Each row comes from the steps of one path. Every step used is in the known rows, and no mark comes twice. Write the path behind each row, first mark first.
In the rows, zero is written as 128.
Known rows
mumuv-somet-sube: [ 93 140 141 134 180  84 111 146 119 148 147  96 130 159 114 122 139 123
 133 115 134 125  76 118 146 127 100 132 106 119]
sube-somet-mumuv-mutevom: [144 140 133 142 127 135 140 111 133 182 155 134 170 158 173 176 190 155
 171 139 105 164 102  96 123 100 192 139 118 113]
resi-kurap-porelun-somet-sube-mumuv-mutevom: [100  45 127 145 153 136 239 190  90 110 140 133 160 148  95 145  66 149
 196 114 158  41  93 103 103  84 194  42 164 192]
sube-mumuv-somet: [ 98 211 117 174 136  92 144 136 145 171 126  91 167 178 154 136 143 125
 150 119 148 104 128  96  99 132 109 129 120 101]
resi-kurap-porelun-somet-sube-mumuv: [106  41 100 138 149 158 243 186  99  89 140 119 134 144  69 108  62 143
 183  97 175  37  95 111 108 110 117  59 146 180]
nalore-porelun: [127 156 119 136 112 135  84 108 158 134 128  95 116 136 146 118 151 105
 107 119 131 138 133 175 147 126 130 132  99 141]
nalore-porelun-somet-sube-mumuv-mutevom-fepa: [107  55 107 169 163 196 133 149 167 117 161 195 179 172 124 147  37 119
 139 134 108  96  69 130 106 107 214  50 138 215]
nalore-mutevom: [155 157 124  92 124 120 120 111 100 154 145  98 107 113 151 129 149  93
 106 124 151  95 133 143 146 148 141 119 117 120]
nalore-porelun-resi-kurap: [105 193 126 149 123 164 109  98 145 106 143 116  99 116 145 120 143 117
 130 120 138 111 136 181 145 130 147  86 139 144]
porelun-resi: [154 197 149 102 103 134 121 117 145 137 145 104 106 126 137 105 136 115
 131 123 137 152 116 149 144 156 107 137 107 105]
fepa-mutevom-mumuv-sube-somet: [127 182 133 111 156 146  99 142 140 149 102 138 133  93 159 143 169 155
  70 177  87 169 160 119 115 123 125 112 141 147]
kurap-resi-porelun: [149 122 133 129  49 110  55  96 134 112 117  98 109 106 160 116 142 136
 100 132 111 167 144 145 111 170  87 199 175  88]
fepa-mutevom-mumuv-sube: [117 155 142 130 145 101 101 152 118 127  84 148 111  83 131 151 146 133
  61 160 118 172 163 140 128 126 114 134 126 134]
sube-mumuv: [141 171 113 138 118 116 155 139 138 146 130 107 147 161 152 138 137 150
 141 115 153 126 123 117  99 138 108 141 105 103]
porelun-somet: [146  91 149 114 116 146 146 110 130 151 129  93 105 121 105  94 114 122
 108 107 166 114 125 129 143 166  98 164  99 144]
nalore-mutevom-mumuv: [146 124  92 117 113 127  98 125  84 149 115 149 136  73 129 151 101  98
 131 131 124 119 175 136 142 144 148 123  92 132]
somet-mumuv-mutevom-fepa: [121 106 112 148 119 109 123 121 128 138 166 210 162 143 166 180 133 151
 150 157 107 166  87 115 144 129 164 135 110 115]
mutevom-mumuv-sube-somet-porelun-kurap-resi: [131 156 120 119 162 145  43 129 111  96  87 186 136 140 143 123 129 128
 100 152  40 111 175 132  86  87  98  93 143 136]
fepa-mutevom-mumuv: [121 121 126 120 109  93 109 125 104 157  95 147 129  56 124 153 145 123
  69 146 125 183 172 130 133 144 105 151  85 129]
somet-sube: [136  92 134  94 162 111 120 147 106 120 144 112 103 138 117 123 134 134
 123 108 141 139  80 133 143 139 102 134  89 126]
mutevom-mumuv: [130 125 108 135 114 111  87 125 110 141  95 145 138  90 117 139 105 147
 134 124 127 159 167 131 135 155 114 162  69 123]
porelun-somet-mumuv-mutevom: [138  60 145 167 113 127 168 119 119 163 151 137 143 158 108 156 123 126
 151 110 149 156 115 101 143 124 195 157 113 136]
porelun-resi-kurap: [114 190 140 116 134 137 133 109 111 114 139 114  97 101 139 114 142 142
 135 128 151 106 121 150 143 153 110 116 142 110]
nalore-mutevom-mumuv-sube-somet: [146 188  91 115 163 186  90 144 119 140 119 139 141 110 163 144 130 132
 130 162  88  98 167 128 132 127 170  82 147 152]
resi-porelun: [160 146 131 122  86 121 106 100 141 119 109  95 105 112 139 110 160 148
 126 114 151 155 143 125 147 155 109 231 153  79]
fepa-mutevom-mumuv-sube-somet-porelun: [121 162 131  86 191 133  93 129 152 129 105 155 137 101 148 145 173 127
  95 165  78 179 174 103 117  95 158  86 153  94]
somet-mumuv-sube: [138 149 123 170 141 123 144 152 126 102 140 134 102 180 131 149 171 149
 136 115 137 170 103 126 140 129 109 162 124  95]
kurap-porelun: [145 129 118  88  81 102 166 147 136 122 114  90 124 121 129  98 125 129
 152 125 152 115 129 155 144 128  91 127 106 129]
mumuv-somet-porelun: [ 92 181 138 118 173  64  99 102 148 147 133  95 139 156 129 115 161 100
 143 119 136 137 146 105 145 119 122 123 125  58]
mumuv-sube: [137 187 141 119 154 116 119 143 140 113 115  98  96 154 147 118 154 151
 109 134 144 134 118 146 140 142 108 153 140 116]
resi-kurap-porelun-somet-mumuv-sube: [112  76 115 178 135 160 226 168 113  62 134 128  96 151  81 118 115 152
 168 122 164  92 116 140 147 118 112 108 169 155]

Which path is each row?
[145 145 139  92 159  94 123 100 101 115 122 137  98 129 110 106 179 106
 100  94 147  92 137 130 141  88  87 156  91  94]
somet-porelun-kurap
[ 84 164 133 155 127  59  89 126 118 189 103 131 151  74 130 154 148 106
  71 156 118 163 176 111 134 137 106 132 103 131]
fepa-mutevom-mumuv-somet
[106 129 111 105 113 103 178 141  94 104 119 103 105  99 129 109 142 147
 154 131 172  75 135 158 149 132  92 104 131 132]
resi-kurap-porelun
[136 210 140  96 169 164 114 135 162 132 125  90 114 163 178 113 179 165
 125 150 117 123 114 140 129 134 116 131 155 129]
mumuv-sube-somet
[146  32 147 192  45 138 109  95 129 129 139 141 146 139 123 161 113 124
 127 121 104 184 135 108 107 139 181 196 189 122]
kurap-resi-porelun-somet-mumuv-mutevom
[ 92 169 114 169 130  86  78 124 122 162  95 122 160 111 122 139 110 135
 148 134 117 142 165 118 137 145 108 151  85 121]
mutevom-mumuv-somet
[114 194 125  77 188 165 128  95 141 116 156 119 120 119 155 109 175 133
 165 123 115 112 138 111 130 122 153  63 159  71]
sube-somet-porelun-resi-kurap
[149 140 151 122  85  95  84 114  85 133 121 123 101 122 150 112 154 114
  63 137 112  95 126 169  99 126  33 158  95 160]
porelun-kurap-resi
[139  97 141 176 142 170 162 145 137 109 141 123  96 181  86 121 132 134
 130 106 149 148 100 117 143 147 114 165 135 133]
porelun-somet-mumuv-sube
[133 121 132 137 168  99 158 166 109 142 139 136 174 174 146 175 122 150
 162 113 134 118  80  98 101  89 196  98 122 133]
somet-sube-mumuv-mutevom
[136 174 145  97 192 133 105 123 114 117  97 173 117  99 132 128 195 116
  58 149  87 120 179 107 112  60 117 107 143 132]
fepa-mutevom-mumuv-sube-somet-porelun-kurap
[141 176 139  79 136 122 123 107 162 111 144 116 114 139 121 102 140  91
 149 105 126 164 129 132 140 135 140 116 124  59]
somet-porelun-resi
[176 153 136 130  90 124 112  87 105 110 104 113  85 107 114  96 180 142
  89  98 154  90 149 136 143 120  64 248 135 113]
resi-porelun-kurap
[148   9 147 131  96 158  85 126 124  96 135 107 102 120  90  97  77 121
 100 111 115 149  96 131 115 162  93 176 173 147]
kurap-resi-porelun-somet-sube
[137 196 132 137  96 169  90 107 180 127 143 102 111 139 140 106 133  84
 124 116 121 149 124 183 139 138 140 112 106 134]
nalore-porelun-resi
[126 160 109 143 143 122  87 148 126 104  89 141 114 118 125 139 110 165
 133 142 118 155 157 141 135 142 122 143 120 126]
mutevom-mumuv-sube
[118  42 120 126 165 154 166 154 137 132 156 187 169 161 122 152  39 147
 149 137 120  95  62  95 100 125 182  86 126 182]
porelun-somet-sube-mumuv-mutevom-fepa
[117 137 127  89 127 105 102 110 141 148 141 174 144 117 181 150 117 156
 124 175 119 131 107 136 138 140 157 125 125 131]
mumuv-mutevom-fepa
[127  47 121 160 109 152 151 111 137 141 164 203 153 140 121 157  92 140
 144 139 123 147  88 104 142 145 169 140 117 153]
porelun-somet-mumuv-mutevom-fepa
[137  59 127 141 157 158 186 160 128 128 150 115 132 170  88 114  76 128
 144  87 154 104  78  96 102 133 115 122 100 157]
porelun-somet-sube-mumuv
[141  33 140 167 100 149 128 149 134 118 134 128 167 162 120 153  70 127
 136 120 105 132 105  97  70 118 196 143 206 149]
kurap-resi-porelun-somet-sube-mumuv-mutevom
[145  46 129 155  73 132 215 154 138 143 149 130 158 151  95 140 106 115
 194 112 151 134 117 120 141 106 177 125 120 154]
kurap-porelun-somet-mumuv-mutevom
[108  69 128 112 105 146 206 136 107 108 128 101  96  91  89  86  94 133
 148 117 187  55 142 149 147 145  96 106 132 170]
resi-kurap-porelun-somet
[143  22 130  94 113 146 197 173 131 105 141  92 117 134  55  79  68 109
 158 105 156  96  85 141 153 131  99 109 101 175]
kurap-porelun-somet-sube
[121 160 104 126 127 115 138 135 150 148 136 185 184 152 192 167 104 161
 151 168 119 117 107 109  95 128 170 108 133 128]
sube-mumuv-mutevom-fepa
[ 88 184 145 124 146  78  93 113 147 154 124 149 162  86 107 138 139  58
 111 140  95 195 176  94 134 112 149  79 124  72]
fepa-mutevom-mumuv-somet-porelun-resi
[ 49 182 136 138 181  74 111 108 108 133 126 159 146  61 114 151 144  84
 112 136 110 156 189  93 132 114 148  61 156  79]
fepa-mutevom-mumuv-somet-porelun-resi-kurap
[137  43 123 127 127 140 228 191 132 124 141 118 179 171  93 137  57 125
 188 112 148  85  85 104 104  84 196  69 135 184]
kurap-porelun-somet-sube-mumuv-mutevom
[133 121 138 101 122  80  82 100 100 113 121 146 108 136 133 108 154  95
  77 117 107 115 140 145 107 101  66 127 120 110]
somet-porelun-kurap-resi
[164  91 143 128  83 162 133  92 149 120 116  88  96 108  94  87 121 132
 118  96 167 135 142 119 146 173 112 228 152 118]
resi-porelun-somet
[100 207 115 108 204 180 101 128 137  70 113 161 133 111 137 137 123 150
 175 145  79 126 172 110 127 112 176  49 179  87]
mutevom-mumuv-sube-somet-porelun-resi-kurap
[152 171 119  86  65 137 172 144 160 111 130  89 116 122 125  83 114 104
 172 129 132 131 113 160 141 138 100 101 118 108]
kurap-porelun-resi
[130 143 121 153  77 129  54 100 117 120 118 133 108 134 153 113 144  88
  50 133  99  95 135 201 110 104  65 123 101 189]
nalore-porelun-kurap-resi
[151  65 146 143  52 150  84  91 149 118 119  97 102 104 121  95  94 122
  93 121 131 145 144 134 110 187  91 205 176 125]
kurap-resi-porelun-somet
